Known rows, with every step that occurs:
sodag/vobika: [-20  13 -11   2  -1   5   9   0 -22  13 -15   2   8   7 -14  33  -1   8
  18 -26  -9  33   3   1 -13   1  -2  11  15 -12  -1   0  -6  -9]
tosal/desu/lasa/tagave/fisa/vuze: [ -9  15  18   2  16   2  14  28   3   6 -32  37   2  23  14   6  15  -3
  27  -2  18 -23  12  -5  14 -21  28 -29  19  -3 -24 -55  -5  -8]
bita/migub/neba/tagave/lasa/desu: [-33  18   8 -16  13  35 -31  12  12  15 -15  12  14 -17 -11  -5  -8  44
  13  10  -7 -28 -21 -19  -3 -18  -5 -11  -2  14 -12 -13  -1  13]
povi/tosal: [ 23   7   0 -10  14  -6  16  19   6  18  10   9  -6  11   2   3  10  29
  14   6   6 -21  22  25 -24   9   3   1  11   8  -9  19  13   5]
fisa/tagave/lasa/ranon: [ -3 -12  11 -29   9  27  -3  38 -15  -1 -13   7  -2  -1 -36  -6  30   2
  11   4  11  21  -9   4  25  10 -21  -7 -28 -17 -15 -31   8   9]
sodag/fisa/vuze: [-40  14  -3  18 -25  -8  26  -7 -13  42 -10   3   1  26  -3  -3 -19 -31
   3 -17  -3 -14  37   7 -12   0 -11  26   5 -18  21 -25   3 -23]
migub/neba/tagave/lasa/desu: [-34   6  -6  -4  -9  32 -12   7   0  -8   1   6  26  15  -2  18 -23  15
  13  12  -8  -9   6  -3  -3  -3  -2  -2  10   4   0 -13  -9  -2]
ranon/tosal/desu/lasa: [  8   9  26   9   6  -4  -6  -3  30  26 -22  29   3  38  -1  -5   3  23
   4 -17   2 -11  -5  -5   6 -29  14  -6  20  18   3  -2  10  -2]
sesit/bita/migub/neba: [-17  31  -7 -18  22  13 -15   8  16  27  -8  28 -16 -23 -19   0  -6  44
   1   3  -4 -34 -22   1 -39   5  22  11 -15   2  -2  13   5  -3]
sesit/bita/migub/neba/tagave: [-22  25  -8 -20  13  10 -12   7  14  23  -4  31 -15 -14 -18  -3 -11  49
   3   1  -9 -35 -26   3 -44  -1  17  17 -13  11  -6   8   7   1]
tagave/neba: [ -1  -5  20  -3 -12  27  -1  14 -35  12  12  -5  -9  -1 -15  -7   0  -5
  -6 -14  27 -23 -12   3 -12  -6  -3 -12   8 -11  17   5   6 -11]
sesit/neba: [  1  -4 -27 -10   7  -6 -13   5  -8  16  -6  14 -23  -1 -16  23 -18  -2
 -24 -34   1  -9  -3  -3 -17  -1  -5   8 -20  -6   3  -7   7 -18]
sesit/neba/tagave/lasa/ranon: [-12 -22 -17 -36  -1  -8  -9  14 -10  -1  -8  31 -11  15 -24  18 -27  12
 -11 -26 -10  -6  -7   7 -23 -16 -20  14 -15   3  -8 -21  10 -14]
vobika/sodag/fisa/tagave/lasa/ranon: [ -8   2  19  13   5 -13   3  29 -21  16 -24 -24 -12   1 -12  -1   4 -17
  -1 -17  18   1  23   2  16   2 -11  16  -7   3  -8 -44   4  15]
lasa/ranon: [  9  -5 -10 -24  15 -20   2  33  -4  -4 -17   5   8   0  12  12  -2  -5
  13 -10   4  11   6  17   7  -1   3   8 -10   0 -10  11 -10  10]
lasa/tagave: [  9  -6  11 -15  -2  -9  18  25  12  -7 -19 -18 -13   4  15  11  18 -19
  33  -5 -12   3   9  -6  33   9  -3   5 -12   5 -23 -17   1  -7]
vuze/fisa/tagave/lasa: [-35 -15  19  10  -1  21  -9  10 -14  13  -7  20 -16   4 -38 -12  17  -5
  20  17  -7   6   0  -7  23 -17 -13  26 -24  -8 -37 -27  25   3]
fisa/tagave/lasa/desu/tosal/ranon: [ -9  -3  30  -2  10  20 -10  19 -12 -18 -16  33   2   8 -30   2  32  11
  15   3   9  18   0  -6  31   9 -10 -11 -22  -8 -26 -38   4   0]
neba/tagave: [-15 -20  -1  -9 -24  -4   9  -5  -2 -11   8  12   6  25   0  -8 -14  12
   7  -4 -14  -5 -13  10 -19 -18 -15  17   4  28 -11 -14   4   7]
migub/bita: [-15   3 -14  11 -22  -2 -12  -2  -6  10 -14   8  12 -13 -14  21 -11   0
   0   2  -3 -13   1 -14   8  36  -6   9   5 -16  -3  -1 -21   4]
migub/neba/tagave/fisa: [-24   1 -17  -1 -16  35   4   1  -4  -5  16  -3  15  18  -3  20 -32   7
   3   1   3 -17   4  -4  -9  -4  -3  -8   6  19  -2  -3 -14   7]
vuze/fisa: [-31  -7   8  22  -4  -5  -5  -4  -5  11  -4  16 -11   4  -9  -4  -4  -8
  17  10 -13  -4   9  -5   7 -24   2  33  -8   3 -30  -1  17   0]
ranon/lasa: [ -6 -12  25   1   1   3  12 -15  28  16 -16 -12  -9  16 -20  -5 -16 -11
  -5   0   8 -12   7  17  14   1   1  21  -5   1  17  -2  -1   1]
migub/neba/tagave: [-23   3 -26   4 -18  26  -5   1  -1   1  10 -11  17  17   6  20 -24   9
   6  -5  -7 -14   4   8 -12  -2  -3   7   4  14   1  -1 -10   6]
desu/lasa/ranon: [  6   2  -3 -19   3 -29  -7   9 -16  -1 -41  48  21   1  20   9  -6  12
  19  -6  24  -2  21  12   2 -14  25  -7  15 -11 -17   4 -10   2]
tosal/ranon/lasa/tagave/fisa/vuze: [  1  -5  40   2  20   1   9  -1  19 -12 -11   9  -1  57 -22  20   4 -30
  15 -35   5 -20  28  19  23  -5  12  18 -21  12 -12  -2 -10   0]
desu/lasa/ranon/tosal/povi: [ 13  -3  13 -17   4 -30  -8   5  10  11 -37  48  23  22  11   1   0  24
  23 -12  18   4  15  13   7 -27  24   1  20   6  -8  19  -3   3]
bita/migub/neba/tagave/lasa/ranon/tosal/povi: [-18   7  13 -27  15  30 -28  17  30  24  -8   4  16   2 -16  -9  -3  54
  16   1 -10 -20 -22  -2   0 -30  -9  -2  -2  26  -6   9   5  21]
desu/tosal/ranon/lasa/tagave/fisa: [ 13 -15  39  15   0 -34  15 -17  11 -43  -7  37  -5  24  12  28  -9  11
   9 -17  11  -4  40  24  26   0   9  -4  -7  30 -33   7  -8  -1]
bita/migub/neba/tagave/lasa/desu/tosal: [-31  15  10 -13   8  24 -27   6   9   6 -16  22  14 -20  -2   1 -11  52
  12  11  -6 -26 -12 -13   0 -18  -4 -13  -1  19 -19 -10  -1  14]
tagave/fisa/vuze: [-27   6  10 -13   8  24  35   4 -19   8   5  24  -5   9 -28   0 -15 -25
 -12   3  17 -14  13 -14   2  -8   4 -19  -5  -4   7 -17  -5   2]

Rows:
[ -1  -8  21 -25  15  29  -5  41  -1   8 -15   9  -5  14 -37  -7  33   8
  12  -1   8  17 -15   3  29   0 -19  -9 -22  -8 -13 -35  12   9] -> fisa/tagave/lasa/ranon/tosal/desu
[-15  -5  39  16   3 -19  15 -16  26  -1 -35  20  -2   9   0   6 -21  -2
   4   6  10  -7  18   5  28   3  11  17  -1   9   4 -10  -9  -6] -> ranon/lasa/desu/tosal
[ 15  -8  38   7  16  -8  -5  -3  28 -17 -12   0   2  53 -11  20   8 -19
  18 -36  -1 -13  22  22  24   0  10  24 -16  16 -17   5  -8   0] -> tosal/ranon/lasa/tagave
[ 25  16  12  -5  24 -11  15  38  14  18 -12  30  -3  23  19   8  25  36
  37   5  15 -35  26  25 -16  -3  21 -16  26   7 -29 -15  10  -2] -> povi/tosal/desu/lasa/tagave
[-15  -3  23 -11   8  33  -6  25 -11  -1 -17  17  -1  -1 -37  -8  31   2
  13  13   8  17 -13 -17  31  11 -15 -11 -20 -17 -12 -45   6   0] -> fisa/tagave/lasa/desu
[ 25  17   3 -10  29 -14  10  40   7  19 -12  37   4  21  18   8  18  41
  30   4  21 -30  25  33 -25  -7  22 -14  27   6 -25  -4   5   4] -> povi/tosal/desu/lasa/ranon
[-30 -12   5  23  -7  14  -6   7 -15  19  -6  13 -21   5 -26  -8  18 -13
  18   4  -5   3  -4  -5  19 -16 -10  34 -30   1 -37 -20  22   8] -> vuze/fisa/tagave
[ 21 -12  14 -20  15 -19   1  28  32  13 -12   4  13  31   1   2   3  11
  17 -19  -2  18  -2  17  14 -19   0  20  -5  22   3  33   0  12] -> lasa/ranon/tosal/povi
[ 15 -13  33  18  -2 -40   9 -18  13 -39 -13  31  -5  23  19  27  -5  13
  13 -20   4  -2  42  32  24   2   9   5  -8  27 -31  11  -5  -1] -> desu/tosal/ranon/lasa/tagave
[ 33   3  25  -5  26 -12  13  16  25   6   2   9  -4  47  -5  18  15  16
  28 -19   5 -30  37  42  -8   8   9  17   0  18 -20  22   6   3] -> povi/tosal/ranon/lasa/tagave
[-25 -17  35 -12 -10 -11  -3  -2   0 -41  -3  51  25  32  -5   1 -12  28
  20   7 -16   1   3   3  -5 -20 -11   4  14  23 -26 -27   0  -3] -> neba/tagave/lasa/desu/tosal/ranon
[ 32  10   9  -1  26  -9   1  15   7   1  16  21   4  37  -1  17  17  28
  19 -17   5 -26  30  36 -27   6  10   4   6  17 -21  30   6   6] -> povi/tosal/ranon
[-17 -24  12 -13 -22   8  22  -5  -6 -20  17  25   6  25 -14  -6 -26   8
   3   4  -1 -10 -15  -8 -14 -19 -18  -3   9  35 -16 -19  -4   8] -> neba/tagave/fisa
[-34 -16   6 -17 -18  12  34  -3 -16  -6  11  28   4  31 -19  -8 -25  -6
   0  -2  -2 -15  -4  -2 -18 -24 -13   5   1  24  -6 -26   0   8] -> neba/tagave/fisa/vuze
[-28   1 -11 -10 -13  34  -8   4  -1  -6  10  -4  22  16  -5  17 -22  17
   7   8  -9 -10   8   6  -7  -3  -7  -2   9   5   2  -8  -5   2] -> migub/neba/tagave/lasa
[-16  -3  22   8 -16   8   6  19   4  31 -14   6   0  34 -23  -6   2  -1
  17 -13   3   3  10  -2  16   3 -29  11   0  -7  -2 -42   6 -17] -> sodag/fisa/tagave/lasa/ranon/tosal/desu
[-26  13   3 -22   9  37 -29   8  10  17  -6   3  11 -17 -13  -7  -8  47
   7   7  -8 -30 -19  -9  -7 -19 -10 -10  -3  13  -9  -7   4  16] -> bita/migub/neba/tagave/lasa
[-26  17  15  -8  14  22 -35   4  10  -2 -13  29  18  -7  -4   6  -7  53
  15   0  -6 -28  -8 -10  -1 -20   0 -12  -3  23 -25  -5  -4  13] -> bita/migub/neba/tagave/lasa/desu/tosal/ranon
[ 21  19   7  -1  24  -8   8  28  10  21  -5  36   1  21  14   4  18  42
  25   7  19 -35  22  27 -27  -7  22 -18  31   6 -21  -8  10   1] -> povi/tosal/desu/lasa
[  2  11  22   4  15  -2   5  27   9  -4 -28  35   4  20  18   7  15   6
  30   2  18 -21   5 -10  15 -19  26 -33  24   3 -31 -51  -7  -9] -> tosal/desu/lasa/tagave/fisa
[-13 -13  38 -16   3   8  43   5  25  14 -28 -12 -20  23 -23   2 -11 -36
  12  -1   8 -18  20   4  39   3   1  16 -15   3   4 -22  -1  -2] -> ranon/lasa/tagave/fisa/vuze
[ 32   1  32  -7  28  -5  19  17  23   2   6  16  -6  48 -13  18   9  15
  26 -15  12 -33  36  34  -6   8   8   7   2  22 -23  20   3   5] -> povi/tosal/ranon/lasa/tagave/fisa
[-41 -10  25  15   3  19 -11  14 -14  12 -15  29 -12   3 -35  -9  17  -6
  25  19  -8   7  -1 -17  28 -16  -9  26 -22  -8 -40 -32  22  -1] -> vuze/fisa/tagave/lasa/desu
[-35  28  -5 -26  16  19   3   8   6  29  -3  40 -17 -11 -29  -3 -16  36
   0   1  -2 -41 -19   0 -45  -5  19  12 -17   9  -2   1   5   1] -> sesit/bita/migub/neba/tagave/fisa/vuze
[ 22  17   5   0  28   0  13  34  15  20   9  14  -6  22   8   4  20  34
  21   6   9 -30  14  27 -26   0  10 -11  20  10 -16  -6  10   3] -> povi/tosal/desu
[-23  21  -2 -38  21  10 -13  20  14  16 -10  38  -8 -15 -23  -1 -12  52
   9   7  -8 -29 -22   8 -39  -2  14  12 -13   5  -9   7   5   2] -> sesit/bita/migub/neba/tagave/lasa/ranon
[ 24  15  17  -8  25  -4  21  37  11  15  -8  36  -4  24  12   8  18  35
  35   9  21 -37  24  17 -13  -4  21 -25  29  11 -31 -17   6  -1] -> povi/tosal/desu/lasa/tagave/fisa
[-13   9  20  22   4 -32   3  -2  -1 -24 -29  48   8 -11  28  15  -7  13
  15  10   4   8  15 -16  19   3  16  -6   6  12 -21 -13 -12 -10] -> lasa/desu/tosal
[-16 -21  26 -33  -5   0   3  19  11 -14  -4  28  17  38 -12  -8 -12  26
  18   3 -17   0 -12  13  -8 -29 -20   7  11  21 -13 -22   9   6] -> neba/tagave/lasa/ranon/tosal/desu
[-21  25   8 -33  27  11 -15  24  28  25 -13  41 -10  -1 -24  -3  -9  58
  10   0 -10 -34 -29   7 -36 -12  16  11  -9  14  -8   4   9   1] -> sesit/bita/migub/neba/tagave/lasa/ranon/tosal/desu
[ 15   1   8 -17  21 -16   0  35  22  13 -22   9   5  27   7   9   0   6
  12 -23  -1   6  -5  13  12 -17   4   9  -3  17  -5  12  -2  11] -> lasa/ranon/tosal/desu
[-28  10  17  -8  12  24 -28   9  22   7 -10  22  18 -13  -4  -4  -4  60
  19  14  -6 -22 -14 -10   1 -23  -3 -12   4  24 -17  -9  -1  13] -> bita/migub/neba/tagave/lasa/desu/tosal/povi
[  2  10  22   6   9   2  -1  31   0   4 -28  26   1  17  20   4  21   6
  31  -7  21 -26   0   0   8 -20  25 -28  25  -5 -23 -47  -2 -12] -> tosal/desu/lasa/tagave/neba
[-23 -24  22 -27 -17   6   5  -1  -2 -21   8  23  16  22 -17 -13 -12  23
  12  14 -17  -1  -9   7 -14 -19 -23   3  13  13 -10 -25  10   2] -> neba/tagave/lasa
[ 25   9  27   4  30 -12   4  11  22   6  -1  24   4  45  -7  15   9  22
  21 -17   9 -31  32  34 -14   8  15  15   5  16 -14  23   1   3] -> povi/tosal/ranon/lasa/desu
[  0 -10   8  -2 -14  46   1  26 -38  20   5 -10 -21   1 -36 -12  29  -9
  -2 -19  31  -3 -24   2   9   8 -18  -8 -25 -11   1 -21  10   3] -> fisa/tagave/neba
[-37 -16  35  22   2   7  -7  10  -3   3 -10  39  -8   8 -27 -10  21   9
  32  24  -6  14   7  -8  32 -21  -6  24 -16   2 -44 -28  23   0] -> vuze/fisa/tagave/lasa/desu/tosal/povi
